Every row comes from one small tree of marks. Brackets hold a mark, then the marks that hang from it, in the order of their numbers. Every link used is in the known rows. Which tree was each row made from?
Known rows:
[Z324 Z533]: [-19.7  -2.7   3.1  16.5  -8.7 -13.0   9.2  15.9  -0.1 -53.4  17.3 -36.2
 -33.6 -34.9 -18.7 -15.2  29.4   8.6 -32.5 -12.9]
[Z718 [Z433 [Z533 Z324]] Z623 Z668]: [  2.6 -13.8 -41.3  10.8 -67.4 -14.9  18.8  32.1  -9.3  63.7 -30.5 -13.7
  34.9  12.1  -4.0  -7.1  34.1 -18.0  -2.6   5.8]
[Z718 Z623]: [-14.3 -13.7 -20.5   6.4 -63.7  -7.3 -16.2  -7.9  -1.1  -6.8  -6.0 -18.8
  -2.6  -8.6 -10.8  -3.3  35.6   8.5 -30.6   0.1]
[Z623 [Z718 Z668]]: [  6.8 -22.5  -9.5 -29.1 -55.9 -34.3   4.1 -46.7  -6.2 -21.2 -29.3 -33.5
 -29.6   1.4  -8.0   6.8  14.3   6.1 -25.7  -8.2]
[Z533 Z324]: [ -6.8   1.1  14.0  13.5 -14.3  -1.7 -26.6  -6.1   9.8   2.2  22.1 -35.2
   2.2 -17.1  -5.7  -2.2  -5.8  28.2 -22.3  -2.0]
[Z668 Z533]: [-12.7  -9.2   1.0   8.8 -13.2  10.9  13.7 -37.3   4.4 -53.3  24.2   3.3
 -10.4 -21.5 -15.3  -3.3  -2.5  11.1 -18.2  -8.6]
[Z668 [Z533 Z324 Z433 [Z623 Z718]]]: [-10.9  23.6  46.2 -12.2  91.9 -10.1 -24.2  18.9  27.2  12.7  29.5  16.7
  17.6  19.5   6.2   7.2 -63.6  43.6  15.1   5.0]
[Z623 [Z718 Z433 Z668]]: [ 29.0 -29.7 -24.8 -29.8 -47.3 -26.3  11.3 -28.0 -15.4   0.2 -36.8 -21.7
 -19.8  10.3 -10.1   7.0  15.4 -20.8 -11.3  -4.3]
[Z718 Z433 Z623 [Z668 [Z533 Z324]]]: [ 16.0 -24.3 -27.6 -12.2 -42.5 -12.3  48.2 -11.0   2.7  19.9 -16.0   7.2
  40.4  24.8 -11.7  -3.7  -6.3   0.6   2.1  -2.8]
[Z433 [Z533 Z324] [Z718 Z623 Z668]]: [ -8.0  -7.1 -30.0  44.6 -79.7 -17.1   6.2 -12.1  -6.4  58.8 -32.6 -28.2
  23.1   3.1   4.0  -6.0  41.6 -29.1  19.5   1.1]
[Z324 [Z533 [Z623 Z718]]]: [-26.5  -5.7  22.7   5.8  55.4 -18.9 -28.8  50.8  12.8 -12.3   0.3 -39.8
 -34.4 -23.2  -4.1   1.2   7.6  22.9 -13.5  -1.9]
[Z718 Z433 Z623 Z668]: [ 18.8 -30.1 -44.0 -24.3 -88.9  -5.7  26.5 -10.4 -19.6   1.9 -35.5  -6.8
   5.9   9.5 -10.3   0.0  42.5 -18.6 -15.9  -2.8]
[Z433 Z533]: [-25.6   3.3 -11.3  32.2 -39.1   6.5 -18.3   3.8  -6.5 -13.5   9.6 -24.2
 -18.8 -33.2  -6.9  -5.6  38.8  -9.0 -23.6  -1.2]
[Z533 Z324 Z433 Z623]: [ -8.1  35.4  46.2 -14.6  64.2  13.4 -38.3  46.7  13.3  10.5  37.1   5.6
  12.8   0.0  12.4   2.7 -37.2  38.8  -4.7   5.0]
[Z433 Z533 Z718]: [-14.3  -0.2 -14.8  64.5 -40.3  14.2 -27.7 -24.6 -13.8   3.5  -0.2 -24.1
 -18.4 -33.4  -0.5  -6.7  49.5 -41.6   8.8  -1.6]
[Z533 Z324 [Z433 [Z718 Z668]] Z623]: [ 15.7  24.1  33.6 -10.7  32.6   9.8  -7.0  -6.3  -4.6  18.3   7.8   8.5
  10.0  12.5  21.4   7.6 -25.9   2.6  31.3  -2.4]
[Z668 [Z718 [Z433 Z533] Z623]]: [  0.6 -20.6 -60.3  16.3 -37.5  22.1  -3.2  18.8  -9.4  13.0 -37.7  31.5
  -8.8  -0.8   0.6  -6.3  46.9 -44.8 -12.0  18.8]
[Z533 Z324 Z433 [Z623 Z718]]: [ -5.7  25.8  45.5 -17.7  67.1 -16.9 -56.6  39.8  19.2  32.2  18.5  -3.4
   8.3  16.3  11.5   6.8 -42.2  39.9   2.8   9.0]
[Z623 [Z718 [Z433 [Z533 Z324]] Z668]]: [ 11.9 -14.8 -20.0   5.2 -28.6 -33.8  -4.8  14.3  -4.5  57.9 -29.9 -33.3
   7.0  10.6  -4.0   0.2  12.4 -15.5   3.9   3.0]
[Z668 [Z533 Z324 [Z433 Z718]]]: [  9.4  23.4  22.4  31.4  29.2   4.6   5.0 -41.7   6.5 -12.4  36.5  20.4
  21.8   6.9  -2.3 -12.2 -30.9  -2.4  30.9  -6.5]

Which tree is each row?
[-12.6  14.5  32.6 -20.1  69.3   0.7 -18.9   0.0  13.0 -25.3  20.7  32.1
  -6.9  11.9   2.8   8.7 -38.0  26.7  10.1   1.8] => [Z668 [Z533 Z433 [Z623 Z718]]]
[-35.5  15.5  22.1  34.4  39.0  16.5 -51.0  58.3  13.9  42.7  21.8 -25.2
   9.9 -26.2  12.4   5.8  -2.1  20.2  -4.7  10.3] => [Z433 [Z533 Z324 Z623]]
[ 15.1 -30.7 -42.3 -19.0 -65.3  -3.5  59.0 -27.1 -11.9 -16.7 -24.1  24.1
  14.4  16.4 -15.2  -1.0  19.7 -15.2  -3.8  -7.1] => [Z718 Z433 Z623 [Z668 Z533]]
[-13.9   6.6   7.8  31.6  50.2  29.6 -45.3  76.7   3.7  62.1  14.8 -16.7
  19.3 -17.6  10.8   3.8   4.0  -5.8   9.0  13.5] => [Z718 [Z433 [Z533 Z324 Z623]]]
[ 12.0 -31.6 -46.8  -8.5 -13.6  24.9  27.6 -25.4   4.3 -27.4 -23.8  52.6
  -2.0  10.6  -7.7  -3.1   5.7 -25.3  -7.9  10.0] => [Z668 Z533 [Z718 Z433 Z623]]
[ 11.9 -19.1 -11.0  14.6 -44.6   8.3  43.3 -88.4 -10.9 -48.2  -6.1   2.7
 -15.1  -9.1  -6.5  -0.1   9.4 -24.2  12.5 -15.6] => [Z433 [Z718 [Z668 Z533]]]
[ 19.5 -27.0  -3.5 -36.9   9.8  -4.4 -13.7   9.7 -10.0  15.2 -32.6 -15.1
 -15.4   7.2   4.9  18.7   2.5  -7.1  -1.4   2.4] => [Z533 [Z623 [Z718 Z433 Z668]]]
[-20.9  -0.7  12.9   2.7  14.8 -21.3 -30.9  31.0   9.2  58.1 -18.7 -33.3
  -1.4  -1.4  14.5  13.1  -8.5  15.8   4.9   7.4] => [Z433 [Z533 Z324 [Z623 [Z718 Z668]]]]
[ 24.8  11.4  -2.3 -10.7 -44.8  -2.7  26.3 -63.8 -25.2 -39.1  -3.2  12.3
 -18.1   6.0   1.8  -2.9  15.7 -27.6  10.0 -12.5] => [Z533 [Z433 [Z718 Z668]]]
[  7.8 -13.2 -35.6   1.7 -59.3   5.2  30.2  -0.7 -24.3  -2.5 -19.3  -9.2
 -10.2 -12.3  -5.6  -2.3  42.5 -34.1  -8.1  -4.3] => [Z718 [Z433 Z533] Z668]
[ 25.1  17.8  12.2  -3.6 -21.6 -11.3  13.6 -45.3 -10.9  -1.9   4.6   4.6
   7.3  14.6   4.6  -5.0  -8.5  -7.7  16.3  -9.1] => [Z533 Z324 [Z433 [Z718 Z668]]]
[  9.4   4.5   2.5 -41.4 -12.8 -35.1  46.1 -57.7  -1.1 -50.2  -5.4  30.8
 -12.1  27.7 -10.0  -1.3 -23.5  14.2  -3.9 -13.1] => [Z623 [Z718 [Z668 [Z533 Z433]]]]
[  0.9  11.7  -2.1 -29.7 -27.5 -26.5  56.3 -20.2   7.7 -10.1   4.3  33.5
  38.1  35.1  -6.9  -8.2 -25.8  30.7  -1.2  -7.0] => [Z718 Z623 [Z668 [Z533 Z324 Z433]]]
[  2.9  18.4  22.2  -8.3  37.2   2.2  30.3   9.9 -15.4 -36.7   0.5   9.0
 -25.2  -4.2   9.0  -4.9   8.3 -12.1  21.7 -13.5] => [Z324 [Z533 [Z433 [Z718 Z668]] Z623]]
[-21.4  30.4  35.0 -10.3  66.3   3.8  -0.5  61.0   1.4 -45.9  32.7   6.2
 -22.6 -15.4   1.1  -9.3  -2.0  24.1 -11.4  -7.6] => [Z324 [Z533 Z433 Z623]]
[  8.0  -9.6  19.3   0.7  59.5  -0.3 -61.3  50.7  12.3  62.8  -1.5 -31.5
  12.5   1.1   6.0  13.6 -24.0  12.3   8.2  13.1] => [Z533 Z324 [Z623 [Z718 Z433]]]
[ -0.4  23.8  37.9 -37.0  53.2   5.0  32.8   2.8  11.7 -16.3  29.5  39.1
  20.1  19.0  10.3   4.9 -58.3  39.5   7.3  -5.3] => [Z718 [Z668 [Z533 Z324 Z433 Z623]]]
[ 11.9 -13.1  10.8 -18.7  42.4  21.7  26.4  16.4   6.9  11.7   6.8   8.5
  22.6   6.1   5.9  11.8 -39.2  13.5  11.9  -0.9] => [Z718 Z433 [Z668 [Z533 Z324 Z623]]]
[ 14.4  25.9  21.8  27.9   8.2   0.0 -22.7 -25.8  -1.0   6.6  25.5  -8.2
  12.6   0.7   3.5  -9.0 -10.6  -3.6  18.7  -1.9] => [Z533 Z324 [Z433 Z718]]
[  5.4  11.8 -11.5  17.8 -46.3  -0.4 -16.9 -27.0 -12.8  -5.6  -3.3  11.4
   8.6   9.6  -2.2  -9.8  34.1 -22.3  13.3  -0.5] => [Z533 [Z433 [Z718 Z623]]]
[-14.1  -2.1  -5.8  23.2  24.6  36.8 -37.0  57.8  -9.8  23.6   4.8  -4.3
  -4.4 -25.8   6.9   5.4  26.8 -24.0   3.3  10.1] => [Z718 [Z433 [Z533 Z623]]]
[ -2.1   0.5  -7.3  14.5  73.6  42.8 -38.1  62.3  10.1  43.3  -6.6  23.7
  -4.1 -11.5  20.6   7.9 -10.2 -17.6   7.2  23.8] => [Z668 [Z718 [Z433 [Z533 Z324 Z623]]]]
[ -0.9  -8.7  -1.0   1.4  32.8  16.4  11.1 -38.2  25.3 -36.9  13.6  30.2
  -9.8  -4.5  -0.3  -2.6 -40.5  15.6 -12.9   5.9] => [Z668 [Z533 Z324] Z718]
[  4.1  11.7  -2.1 -27.0  30.5  21.7  35.9 -47.4   6.9 -86.8  17.1  75.2
 -27.6   6.2  -1.2  -6.9 -31.6   3.0 -13.7   0.8] => [Z668 [Z533 Z433] Z718]
